Known rows, with every step that occurs
tusis/nefu/tanem: [ 0.17 -4.19 -3.39 -3.69 -3.38  1.70  1.12  1.42  4.16 -0.97  0.02 -5.28
 -2.64  1.00 -1.86  1.83  2.43 -1.29  1.27  3.09]
bosis/nefu/tanem/bizeg: [ 0.23  1.03 -4.69 -1.23 -5.81  3.14  2.74 -4.07 -0.35  0.20  1.55 -3.90
 -1.70 -2.60  0.81 -7.26  2.64 -1.56 -2.93  5.96]
tiped/bizeg/gireze/tusis/tanem: [-4.45 -2.89 -2.71  0.16 -2.01 -0.43 -2.97  0.33  4.58 -1.15  0.16 -0.59
  0.93 -3.42  0.05  2.74  2.84  1.54  3.45  3.27]
tusis/nefu/gireze: [-1.56 -3.88 -0.84 -2.22 -1.95 -1.84 -1.39  0.12  1.37 -1.36  3.31  2.29
 -1.08 -0.23 -8.63 -1.20 -1.11 -1.99  3.42 -0.20]
bosis/tanem: [ 0.50  2.44  0.38  0.04  2.16  1.11 -2.02  0.22  1.14  1.55 -1.72 -3.39
 -3.21  2.69 -1.85  0.86 -3.39 -0.56 -1.32 -0.82]
tanem/bosis/nefu/gireze/tusis: [-0.29 -1.55  0.78 -4.37 -1.25  5.10 -1.58  0.63  7.44 -1.62  3.68 -2.85
 -0.47 -0.99 -3.29  1.53 -2.02 -0.32  1.76  1.54]
bizeg/tusis/nefu/gireze: [-2.14 -3.02  1.28 -2.25 -4.62 -4.59 -0.44  1.76 -0.62 -2.62  3.94  3.53
 -2.78 -2.25 -6.65  1.05 -0.32 -2.89  5.69  2.40]
tiped/bizeg: [-2.74 -0.86 -0.70 -2.11  0.31 -2.67  0.89 -0.80  3.18  0.08 -4.35  3.47
  1.16 -2.37  0.59 -0.95 -1.84  0.74  1.05  0.87]
tiped/bizeg/gireze/tusis: [-4.77 -3.65  0.39 -1.29 -2.53 -0.68 -3.25  2.48  4.59 -1.54 -0.43 -0.22
  0.76 -2.32 -1.46  1.77  1.86  1.20  6.63  2.40]
bizeg/tusis: [-0.96  0.84  2.55 -0.05 -4.14 -3.37  1.52  1.79 -2.33 -1.50  0.33  1.67
 -1.77 -2.45  2.78  2.95  1.05 -0.96  2.53  3.30]
tusis/nefu/tanem/bizeg: [-0.08 -2.18 -4.14  0.04 -4.32 -0.91  2.56 -0.95 -1.95 -0.19  2.29 -3.46
 -1.95 -1.99 -0.44 -4.14  3.27 -2.05  0.40  4.71]
tiped/bizeg/tusis/tanem/bosis: [-2.06  2.01  1.47 -2.23 -1.31 -4.88  5.40  1.10 -0.48 -1.17 -4.87  2.80
 -2.40 -5.74  5.90  4.60 -0.75  0.56  0.03  5.22]
bizeg/gireze/tanem/tusis/nefu: [-4.12  0.00 -0.42 -3.29 -5.36 -6.92 -0.39 -0.27  0.75 -0.46  4.72 -0.99
 -2.41 -4.63 -1.45  0.70  2.71 -1.47  5.49  5.18]
tanem/bizeg/gireze/tusis: [-2.91 -1.87  0.71  3.27 -4.27 -0.78 -3.01  1.25 -2.56 -1.08  4.84 -1.88
  0.17 -3.32 -0.60 -1.54  4.10 -0.33  5.29  3.46]
tanem/tusis/nefu/gireze: [-2.94 -1.97  0.64 -3.65 -3.53 -5.60 -2.11 -0.69 -1.64 -0.63  5.02  4.70
 -2.33 -2.17 -5.58 -4.69 -0.96 -2.44  3.67  1.91]
tanem/bizeg/gireze: [-3.41  0.44  0.53  3.33 -5.51 -3.55  0.45 -1.41 -8.85 -0.68  2.01  1.78
 -1.40 -4.44 -2.30 -6.03  4.12 -1.35  3.88  4.15]
tiped/bizeg/gireze/tusis/tanem/bosis: [-3.87 -1.23  0.61 -1.55 -0.21 -0.90  0.95  1.77  2.89 -1.31 -2.73 -1.30
 -0.80 -4.52  2.85  4.87  1.06  1.67  2.83  4.13]
nefu/tanem: [ 1.09 -2.29 -2.21 -2.85 -3.27  4.07  2.32  0.52  4.76 -0.11 -1.94 -4.73
 -1.50  0.97 -0.24 -1.19  0.51  0.08  0.27  3.11]
tiped/bizeg/gireze: [-5.83 -1.16  0.99 -1.23 -3.80 -3.36 -0.17 -0.01 -0.96 -1.19 -4.06  4.03
 -0.88 -3.58 -3.08 -2.32  1.51  0.11  5.50  3.12]

Rows
[-3.08 -0.60  1.44 -5.86 -2.97 -5.19  4.78  1.68  8.79 -1.54 -1.67  0.52
 -2.24 -5.87 -3.06  4.49 -4.70 -0.71  5.88  5.23] => tiped/bizeg/tusis/nefu/gireze/tanem/bosis
[-1.17  3.24 -0.43 -2.70 -2.26 -3.89  1.39 -2.16  4.12  1.55  2.93 -0.87
  0.56 -3.98  2.86 -2.17 -1.84  0.53  1.24  4.00] => gireze/tanem/tusis
[-5.12 -5.73 -0.55 -1.94 -2.34 -2.78 -3.70  3.33  4.08 -2.38  1.21 -0.58
 -0.54 -2.05 -2.78  4.87  3.21 -0.55  7.67  1.89] => tiped/bizeg/gireze/tusis/nefu
[-2.90 -2.16 -0.64  1.78 -1.76 -2.28 -5.44  2.67 -2.13 -0.80  5.12 -4.75
 -3.28 -0.54 -3.29  2.22  3.36 -2.34  5.49  2.40] => bosis/tanem/bizeg/gireze/tusis/nefu
[-1.87  3.30 -1.65 -5.46 -5.47 -1.57  0.52 -4.69  7.32  0.70  5.09  0.17
 -0.65 -4.16 -3.80 -5.74 -3.48 -0.61  1.09  4.91] => bosis/nefu/gireze/tanem/tusis
[ 0.19 -1.53 -3.10  1.20  1.34  2.32 -2.61  0.24  5.14 -0.18  3.36 -3.93
  1.72 -0.51  3.06  4.48  1.72  1.40 -0.85  0.96] => gireze/tusis/tanem
[-0.62 -1.32 -3.51  3.25 -1.65 -0.77 -2.07 -2.82  0.32  0.05  6.69 -0.76
  2.02 -3.21 -1.67 -4.36 -0.01 -0.02 -0.03  2.64] => nefu/gireze/tusis/tanem/bizeg
[-1.88  0.60 -1.22 -3.85 -2.22 -5.84 -0.07 -0.61  4.11  0.57  4.20 -1.13
 -1.05 -3.06  1.20  0.84  0.29 -1.21  2.43  3.51] => gireze/tanem/tusis/nefu
[-0.85  1.52 -1.55 -4.05 -2.00  2.97  1.36 -3.51  2.49 -0.95  1.66  0.36
 -1.96 -2.51 -4.44 -1.51 -1.61 -0.78 -2.30  2.86] => tusis/tanem/bosis/nefu/gireze
[ 1.27 -1.09  0.53 -3.93 -1.52  3.90  5.35  2.05  2.25 -0.35 -4.29 -5.06
 -3.04 -0.62  2.26  1.65 -0.59  0.31 -0.14  3.75] => nefu/tanem/bosis
[-0.72  0.11 -0.66 -4.09 -4.87 -0.50  2.13 -0.55 -0.03  0.64  0.52 -0.44
 -2.18 -1.99  3.37 -5.37  0.48 -0.36  0.28  5.15] => nefu/tanem/tusis
[ 0.48  4.14 -1.31 -4.75 -0.61  3.37  3.75 -1.93  8.46 -0.11 -0.55 -5.46
 -1.05 -2.66  1.14  3.57 -1.43  0.07 -2.08  3.58] => gireze/tanem/bosis/nefu
[-2.39 -0.13  0.55 -2.76 -1.38 -6.46 -1.22  0.21 -3.91 -0.18  4.03  2.49
 -1.95 -2.34  1.86 -0.77  2.13 -2.06  1.93  1.95] => tanem/tusis/nefu
[-1.44  3.24 -1.46 -0.71 -8.27 -3.07  2.69 -3.30  2.77 -1.07  5.35 -0.09
 -1.10 -6.61 -2.86 -3.94 -1.32 -2.23  2.51  7.31] => bosis/nefu/gireze/tanem/bizeg/tusis
[-1.26 -0.32  2.01 -4.48 -3.38 -3.51  4.21  2.56  6.07 -1.64  1.38 -2.27
 -2.71 -4.21 -3.35  5.26 -3.58 -1.21  5.04  4.83] => bizeg/tusis/nefu/gireze/tanem/bosis
[ 0.49 -6.14 -3.67 -3.68 -2.66  3.56 -1.49  3.67  8.47 -1.29  2.48 -7.97
 -1.29  1.95 -0.51  4.55  2.43 -0.68  2.76  2.69] => gireze/tusis/nefu/tanem
[-1.71 -6.86 -2.40 -3.12 -5.74  3.47 -2.36  3.83  5.27 -2.24  2.40 -7.16
 -2.81  0.17 -2.85  3.85  5.07 -1.14  6.13  4.56] => bizeg/gireze/tusis/nefu/tanem
[-2.32 -2.11 -1.75  1.41 -2.59  1.34 -3.74  0.88  2.52 -1.28  3.23 -3.35
  0.12 -1.93  0.07  3.75  4.27  1.04  2.49  3.01] => bizeg/gireze/tusis/tanem
[-0.46 -3.53 -1.37 -3.74 -6.64 -0.93  2.13  2.99  1.91 -2.13  0.49 -3.52
 -4.27 -1.21  0.12  3.84  3.12 -2.10  3.02  5.49] => bizeg/tusis/nefu/tanem
[-3.43 -5.27  0.21 -6.02 -3.33  0.88  2.29  4.65  5.57 -2.30 -3.69 -4.77
 -3.53 -2.56  0.21  4.79  2.26 -0.18  6.10  5.77] => tiped/bizeg/gireze/tusis/nefu/tanem/bosis
[-3.59  1.12 -2.04  4.06 -5.33 -3.76 -0.08 -3.11 -8.49 -0.49  2.56  1.03
 -1.18 -5.25 -1.59 -5.21  5.08 -0.74  1.36  5.45] => tusis/tanem/bizeg/gireze
